(in the rows, 128 means zero)
Known rows, with every step that occurs:
R -> E -> H -> J -> S -> X: [149 113 218 144 128 141 116 122 168 147 143 152  76 170 118  56  80 102
 174 144 110 154 106 100 173 162 103 154  87 142 151 118 154 168 120 107]
P -> H -> J -> S -> X: [201  95 201 132  86 147 131 171 168 135 145 165  94 193 104  83  83 136
 156 120  99 112  98 128 126 130 131 174 115 137 129  90 144 174 121 138]
X -> S: [118 141 101 140  97 143 162 124 144 140 155 129  77 134 114 118 125 125
 103 112 112 125 141 119 120 137 104 115 164 111 115 150 117 177 119 118]
M -> S -> J -> H -> P: [158 110 180 129  52 162 159 181 112  87 133 116  61 141 150 133 135 127
 128 112 100 107 134 142  66 146 151 139 166  87 133 122 148 171 168 128]
E -> H: [103 119 175 155  67 116 144 147 152 129 121 115  85 141 143 115 133 109
 108 137 145 151 133 122 104 144 112 118 155  89 135 118 121 172 139  94]
T -> S -> J: [130 100 129 139  65 158 165 115 165  66 105 116  78 152 160 106 131 106
  62 102 132 137 124 151 100 165  90 125 139 145 107 120 152 173 114 115]
N -> T -> S -> E: [156 102 140 153 122 144 166  85 185  91 153 130  81 133 130 143 121 103
  25 140 162 131  95 117  54 154 136 110 202 145  75 155 139 155 137 117]
Q -> E: [105 140 147 166  86 149 170 114 144 103 126 147  80 128 139 128 114 116
  82 124 155 133 146  67  95 129 130 152 131 135 112 109  91 183 127 133]
M -> S -> J: [141 122 160 144  64 160 154 148 121  92 127 126  48 131 143 114 133 156
 106 127  90 104 143 146  87 143 114 137 165 124 141 138 109 161 127 110]
X -> S -> E -> Q: [106 154 108 165 129 168 167 104 151 147 166 155  94 111  75 102  99 141
  55  99 149 109 142  92  95 121 136 137 174 106 100 147 149 180 112  72]
E -> H -> J -> S -> T -> N: [167  69 161 151  81 134 129 101 184 156 198 133  73 147 106  83 109 152
 160 172  78 135  88 120 145 123 113 144 131 150 103  99 110 134 149 137]
T -> S: [127 109 121 137  76 139 171 111 169 105 123 129  91 143 145 133 132 112
  59 114 155 143 123 133 111 158 101 111 157 135  96 129 128 178 121 129]
X -> S -> E -> R: [139 142  93 174 139 171 141  80 138 159 184 147  74 126  86 127 113 136
  58  65 136 116 134  80  99 139 112 122 174 120 103 155 102 188 127  74]
N -> T: [139 119 177 142  87 135 171 119 159 105 141 125  68 143 125 147 130 112
  82 147 140 135 119 116  58 141 142 133 162 137  90 150 117 157 139 114]
T -> N: [125 119 150 145  76 133 174 119 160 106 148 107  62 140 116 142 134 141
  85 133 132 127 105 104  94 143 115 135 153 154  90 130 101 145 140 127]
N -> T -> S -> M: [152  84 148 138 108 134 184 133 186  94 123 131  93 185 146 130 126  45
  87 146 147 140 118 132  77 190  99 133 140 135  75 150 145 168 134 116]
T -> S -> E -> R: [146 105 109 166 117 168 152  67 165 122 153 143  86 136 114 139 119 127
  13  70 175 133 116  95  87 160 113 118 173 140  91 130 111 190 134  85]
N -> T -> S -> J -> H -> P: [169  82 169 121  75 155 182 143 162  49 121 100  85 165 162 136 129  49
  92 117 132 134  95 153  40 170 144 133 142 122  69 122 201 169 164 133]
E -> R: [127 122 148 157  81 159 155 103 140 133 145 136  70 147 109 142 128 139
  73  73 154 139 140  88  94 146 112 144 127 132 107 119  91 194 135  85]
N -> T -> S: [146  93 145 133  94 136 184 104 177  88 132 122  82 146 137 134 127  87
  65 147 146 141 104 132  71 162 118 119 165 147  71 149 133 161 132 129]
X -> S -> E: [128 147  96 159 123 151 143 104 148 147 173 141  78 121 106 125 114 138
  65 107 125 114 130 106 106 132 120 104 195 108 121 155 120 168 124 104]
E -> S -> J -> H: [131 114 162 124  43 146 159 147 139  95 125 103  21 140 165 154 137 132
  76  80 139 145 174 124  71 145  99 141 119 130 146 116 170 166 169 128]
M -> S -> X: [174  90 162 136  86 160 152 157 111 115 129 135  65 135 132 121 121 156
 129 133 104 116 126 131 102 154 114 149 164 126 140 124  96 160 128 125]
X -> S -> J: [121 129 110 143  83 162 155 130 139  99 135 118  65 144 131  98 127 118
 104 103  90 118 142 141 116 145  92 126 139 119 122 141 143 172 108 105]
U -> H -> J: [148 152 148 136  60 111 158 118 185 114 143 138  76 196  88 130 125 134
  87 111 117 133 114 134 116 134 124 117 155  91 111  89 127 163 112 139]
R -> E: [102 153 173 154 100 138 164 104 153 122 122 134  64 128 128 124 120 126
  75 111 147 143 131  84 125 150 115 125 118 149 118 151 111 173 135 102]
E -> S: [111 144 145 142  57 140 161 127 141 123 134 121  53 132 146 160 115 145
  51 104 146 153 152 126  81 133  89 125 157 138 142 120 123 164 137 132]
M -> S: [140 128 153 139  73 141 162 144 124 130 147 136  63 120 130 135 134 165
 101 137 114 114 146 124  94 137 127 127 189 116 133 147  86 164 136 124]
U -> H: [132 149 129 128  37 116 162 138 167 116 116 114  76 166 103 139 137 144
  77  99 129 132 122 117 100 143  97 112 160  92 112  86 118 170 125 118]
R -> E -> S -> J -> H -> P: [116 151 189 138  72 161 161 147 132  79 113 106  41 137 168 140 104  97
  76  73 132 151 141 114  75 157 110 138 105 135 139 119 193 168 176 120]
Q -> E -> H -> J -> S: [119 130 189 160 102 132 128 119 167 140 170 164  90 156 128  75  90 100
 155 160 128 141 132  79 139 121 131 155 126 120 132 103 118 181 115 139]

Rows:
[150 123 136 154 103 174 120  92 152 174 185 164  65 134  90 138 103 168
  66  69 150 124 127  66  98 131 123 138 147 152 122 116  99 190 136  81]  J -> S -> E -> R
[105 137 144 168  87 150 165 142 141 110 120 146  70 156 166 139  98  82
  76 111 152 152 173  78  84 154  77 166 116 139 139 109 115 177 138 140]  Q -> E -> S -> M
[ 91 128 174 175  88 130 152 130 142 107 117 129  90 126 154  99 116  90
 112 145 153 148 138  76 103 137 121 145 139 105 124 105 106 184 135 112]  Q -> E -> H
[150  93 145 122  52 160 168 149 153  65 112 109  92 163 166 131 130  77
  83  87 139 135 116 150  82 166 125 127 129 108  99 102 192 187 152 132]  T -> S -> J -> H -> P
[132 160 136 133  29 128 161 159 160 100 110 116 106 176 107 144 117 120
  79  94 122 134  90 137  80 139 107 106 172  72 109  65 140 175 130 122]  U -> H -> P
[155 135 195 159  84 119 160 150 177 116 137 150  96 179 111 112 112 123
  95 127 124 114 117 129  96 115 153 146 156 100 110 120 127 172 132 129]  P -> H -> J
[168 129 156 163 124 168 113  72 167 169 212 182  68 160  73 124  90 158
  75  84 143 123 124  78 113 123 143 143 144 148 119 122 109 184 123  99]  H -> J -> S -> E -> R
[144 127 128 127  73 164 159 162 127  98 141 110  79 152 137 121 125  88
 127  83  99 116 132 139  95 146 127 128 133  85 111 123 183 183 150 123]  X -> S -> J -> H -> P
[178 138 187 157 100 133 121 139 185 157 177 178  87 163  94 110  89 150
  88 123 123  99 104 106  99 102 161 143 179 121 127 115 135 170 134 121]  P -> H -> J -> S -> E
[103 134 180 159  62 131 141 163 143 112 118 111 117 151 145 118 110  90
 108 133 133 154  97 139  87 140 121 116 165  70 132  95 143 179 140  97]  E -> H -> P
[137 113 122 124  80 148 162 141 138 115 147 114  45 144 132 114 150 111
 129  90 104 113 166 118 114 151 115 134 124 104 116 148 161 177 147 113]  X -> S -> J -> H
[128 127 105 145 104 141 162 151 150 149 146 139  89 174 121 117 122  82
 125 113 112 124 154 117 130 163  80 132 134  99 121 150 128 181 120 107]  X -> S -> M
[164  69 163 115  81 141 187 120 172  58 123 102  51 156 158 130 156  76
  91 123 139 130 128 132  62 175 132 138 130 140  74 148 178 162 159 127]  N -> T -> S -> J -> H
[132 125 175 168 104 127 127 137 129 142 153 129  70 109 133 113 124 154
  93 156 124 115 128 119  85 137 132 108 233  78 153 147  98 155 152  88]  M -> S -> E -> H
[198 113 155 111  61 138 126 142 180 135 150 153  77 208  82 100  96 142
 149 107  95 131  98 130 145 147  95 146 114 124 132  64 149 163 101 146]  U -> H -> J -> S -> X
[ 94 167 164 153  91 141 165 110 146 123 123 123  42 119 143 141 103 136
  49  98 145 160 149  94 101 146  86 124 130 161 138 144 126 161 143 119]  R -> E -> S
[153  77 123 156  66 153 170  95 156 117 158 114  65 120 118 135 140 171
  90 132 101 126 101 109  98 131 113 142 140 165  80 110  83 135 156 131]  S -> T -> N
[160  71 129 130  86 162 163 127 158  89 106 125  94 158 146 119 118 106
  84 105 143 146 108 139 118 177  88 135 128 144 109 104 143 176 116 129]  T -> S -> X
[172 119 199 141  84 124 142 188 189 159 154 175 100 218 107  97  93  90
 149 129 106 109 130 118 124 140 116 168 118 113 130 112 138 182 126 125]  P -> H -> J -> S -> M
[ 79 162 183 162 104 152 190 105 158 125 116 147  81 117  95 101 103 132
  69 104 171 138 144  64 112 146 131 158  99 147 102 140 136 182 122  70]  R -> E -> Q
[159 123 170 138  86 141 132 141 181 163 174 180  82 207 107 115  98  99
 142 131 118 131 141 117 144 147 113 151 104 128 135 120 131 178 112 131]  H -> J -> S -> M
[135 123 191 139  83 119 118 130 174 160 171 151  83 170 117  88 104 121
 149 151 118 144 123 121 142 130 121 128 141 108 144 116 137 173 120 117]  E -> H -> J -> S
[196  96 116 126  48 134 147  95 198 145 191 134  64 174  68 108 119 177
 132 129  60 119  77 119 138 124 104 138 140 152  78  68 107 132 137 160]  U -> H -> J -> S -> T -> N
[144 114 174 133  44 157 157 165 136  79 120 113  75 161 149 143 131 105
 101  89 130 129 128 134  68 144 146 139 121  96 119 100 175 182 159 119]  S -> J -> H -> P
[137 102 171 129  50 142 161 142 147  92 123 116  42 151 149 138 155 125
 101  92 139 128 158 112  91 149 132 143 111 117 126 122 153 176 158 113]  S -> J -> H
[197  77 161 147  73 142 149 126 189 146 188 148  83 159  91  93 103 168
 142 146  69 101  78 116 117 105 134 167 136 165  81  99 107 140 155 151]  P -> H -> J -> S -> T -> N
[146 106 153 137  64 161 152 147 132 107 118 120  56 144 151 147 101 142
  79  97 137 157 136 133  89 148  78 146 128 149 151  96 137 159 134 133]  E -> S -> X
[160  77 163 151  72 141 114 109 169 172 185 159  87 147 119  81 106 147
 155 150  87 147 115 130 148 112 117 138 130 120 132  95 120 165 139 126]  E -> H -> J -> S -> T
[130 133 171 148 104 163 158 121 135 106 105 123  43 131 145 126  93 128
  76  92 136 163 132 102 112 164  71 145 103 176 147 124 140 157 139 120]  R -> E -> S -> X
[117 154 123 174 120 143 124 143 138 139 156 121 117 131 121 101  94  88
  93 125 118 128  90 134  94 133 119  95 210  56 130 126 156 174 137  88]  X -> S -> E -> H -> P
[177  87 139 143  69 163 128  91 170 168 195 178  75 146 103 113 108 171
 123 128  90 136 124 126 142 106 128 143 119 153 114  99 106 166 129 152]  H -> J -> S -> T
[166 132 193 136  71 126 140 158 182 150 159 165  90 178 103  99  98 136
 129 128 108 108 115 121 118 113 139 152 144 122 120 112 131 178 126 135]  P -> H -> J -> S
[125 122 169 151  87 130 103 133 162 166 166 143  79 127 123 109 107 138
 103 134 144 133 117  98 113 130 113 116 182 111 148 115 128 171 142  85]  J -> S -> E -> H
[124 141 162 166 107 164 165 118 133 137 158 165  79  98  88 118 106 181
  53 125 149 101 143  94  67 122 158 149 203 111 118 144 111 167 128  77]  M -> S -> E -> Q
[133 128 168 131  36 158 156 170 128  81 122 104  52 152 171 160 115 110
  77  76 134 147 142 143  51 141 114 137 132 110 143  94 189 170 170 135]  E -> S -> J -> H -> P
[109 134 190 183 110 123 147 109 161 105 147 148  93 157 139  87 105  87
 117 160 142 149 134  87 115 130 145 151 130  96 124 111 117 176 123 129]  Q -> E -> H -> J
[137 116 114 155 102 149 152  92 174 110 141 139  89 132 134 142 122 125
  18 111 166 133 113 119  96 151 116 103 191 132 107 131 126 170 129 115]  T -> S -> E
[167  71 120 136  56 163 147 105 163 154 181 131  60 118 106 121 125 177
 125 134  90 125  99 101 120 125 103 145 131 190  91 101  88 140 152 139]  J -> S -> T -> N
[ 99 151 140 163  77 152 169 115 136 100 128 137  60 115 158 145  99 126
  56 112 155 151 165  80  74 124  98 151 139 150 130 108 110 171 137 153]  Q -> E -> S
